In the rows, 128 means zero.
Known rows, with every step that occurs
u s: [132 107 154 133 140 174 169  90 162 135 150 107 126 144 148 101 100 135
  91 146  88 182 116 103]
j v d: [199 123 109 160 101 113 167 157 188 160 104  52 131 151  95 119 137 162
  99  79  77 139 138 123]
p s j: [118 160 107  97 141 125 165  93 178 129 143  75 100 137 124  60  86  80
 157 122  93 197 169 145]
p s k: [106 123 119  82 102 136 164 141 177 142 160  73 106 150 134  30 101  67
 149  97  87 212 144 111]
s j x l: [162 168 121 134 109 111 150 124 108 145 135 121 103 143 148 118 156 133
 171 155 128 163 167 176]
s j: [124 167 110 151 140 114 164 104 168 128 156  86 108 153 117 127 119  99
 132 132 130 149 163 150]
x l: [143 118 143  94  77 148 145 127  86 135 109 138 149 118 141  99 164 103
 134 119  81 159 160 111]
d x: [129 158 119 120 141 154 168 112 133 112 110 118 113 152 201 121 111 125
 130 152 122 163 130  99]
j x l: [163 123 137  94  63 126 113 150  64 155 122 151 113 134 192 105 183 141
 183 137  99 174 152 138]
d x l: [155 151 133 105 116 167 174 116  83 114  82 144 136 131 201 108 133 135
 135 162 107 163 143 109]
d v j: [142 145 150 140 151 145 173 133 132 140 173 125 104  71 128 110 112 149
  85 127 101 118 141 147]
v x: [ 86 126 126  86 105 133 115 155 135 160 118 132 101 153 158 116 146 123
 103 157 160 139 140  92]
v d j: [144 159 104 101 123 132 212 111 173 112 108  49 108 145 114  74 126 126
 123  92  93 145 165 129]
v j: [ 80 150 140 122 125 169 133 104 110 152 136 108  99 122 123 126 128  89
 121 134 155 172 155 154]
d j v x: [143 143 152 114 135 168 158 104 115 136 112  81  99 153 146 133 115 149
  67 159 139 124 147 162]
j s: [115 150 123  97 129  79 122 118 167 105 162  75 139 173 163  86 146  78
 134  85 114 199 122 118]
s p: [124 141 148  92 121 122 135 148 157 103 194 117  93 135 118 157 120  62
 143 131 100 156 106  87]
d j: [105 152 144 100 138 165 169  74 120 103 146  81 103 148 154 112 110  98
 104 133 122 144 157 147]
p s: [105 130 113  75 121 136 145 103 169 130 144  79 109 134 143  51  96  72
 154 103  74 204 155 113]
u s p j: [165 119 153 104 148 187 168 104 153 111 166 139  99 130 115 111  82 107
 112 167  82 191  91 109]
j v x l: [178 109 144 127  90 141 125 168 113 181  86 120 132 140 127 135 155 171
  79 148 121 130 136 128]
v j x l: [121 150 154 106  93 164 121 123  48 168 115 144  94 115 156 120 164 125
 158 158 152 184 159 181]
v d: [145 141  92 117 103 109 186 144 195 133 113  63 121 144 107  78 141 122
 137  71  81 153 154  97]
p s j v x l: [156 152 118 101 128 133 161 114 152 151 107  87 108 131 117  67 100 120
 134 145 100 186 166 163]
u s j x l: [172 137 154 146 138 161 179  90 128 145 139 123 116 141 152 102 116 167
 123 184 107 186 131 157]
u s j: [142 137 147 158 161 164 191  76 173 134 155  98 120 147 130 108  90 142
  95 166 109 176 126 138]

Rows
[154 143 123  75 121 147 133 140 142  97 176 147  82 130  94 132 108  48
 152 135  95 171 110 108]	s p j
[113 118 139  69  82 148 120 159  86 163  88 159 119 132 156 104 169 132
 108 167 143 140 155 101]	v x l
[156 145 148 137 139 136 160 143 111 151 173 138  87  75 151 109 126 170
 110 142 109 128 139 161]	d v j x
[168 146 124  71 110 139 121 153 122 108 176 158  69 133 119 132 120  71
 176 149 101 181 108 124]	s p j x
[145 151 153  81 106 162 155  95  57 119 123 116  97 136 185 103 146 134
 143 158 117 155 162 172]	d j x l
[174 158 111  92  99 132 200 124 127 122  95  75 103 138 137  67 150 150
 150 109  92 154 168 148]	v d j x l
[148 170 106  92 132 109 202 113 176  99 115  38 116 153 124  58 135 120
 124  82  98 166 153 136]	v d j s
[160 163  89 118 122 125 209 137 180 118  85  74 117 149 146  80 126 145
 142 106  94 156 147  95]	v d x
[114 142 127 104 111  79 143 155 174 116 179  66 134 184 155  61 152  71
 128  78 129 209 111 118]	j s k
[155 143 150 128 137 163 169  88 123 125 130  65 111 151 136 133 107 132
  78 132 112 133 145 165]	d j v
[160 113 134 141 105 133 118 167 147 179 107 100 118 154 131 145 139 163
  74 142 130 128 126 122]	j v x
[180 137 130  85 117 148 126 163 139 119 154 147  79 134  89 145 112  84
 129 154 108 158 101 121]	s p j v x
[149 166 108  96 121 108 213 128 180 103 123  33 113 163 121  47 137 118
 123  80 106 169 149 136]	v d j s k
[129 161 141  81 137  76 124 137 169  84 189  88 118 163 146 112 135  58
 145 102 112 200  95 109]	j s p
[189 115 159 120 148 186 169 111 154 121 159 132 103 132 105 120  81 125
  99 169  80 188  87 119]	u s p j v
[145 126 139 117 135 119 158 170 145 147 159 145 103  92 152 100 125 174
  75 144 105  95 134 102]	d v x
[186 135 127  95 119 148 132 150 145 110 165 137  88 131  81 146 106  74
 134 136  90 165 103 121]	s p j v
[159 159 118 165 134 116 154 136 163 161 123  88 106 156 107 145 126 151
  92 157 152 130 150 164]	s j v x
[ 96 175 153  96 144 132 125 116 121 119 162 101  98 133 123 123 131  68
 130 132 159 202 121 163]	v j s p
[199 115 103  99  93 174 124 143 103 155  83 156 110 136 101  95 131 126
 109 143 107 159 145 148]	p j v x l
[ 86 168 142 108 141 134 127 104 118 134 143  89 112 140 136 104 137  80
 124 121 162 201 139 168]	v j s
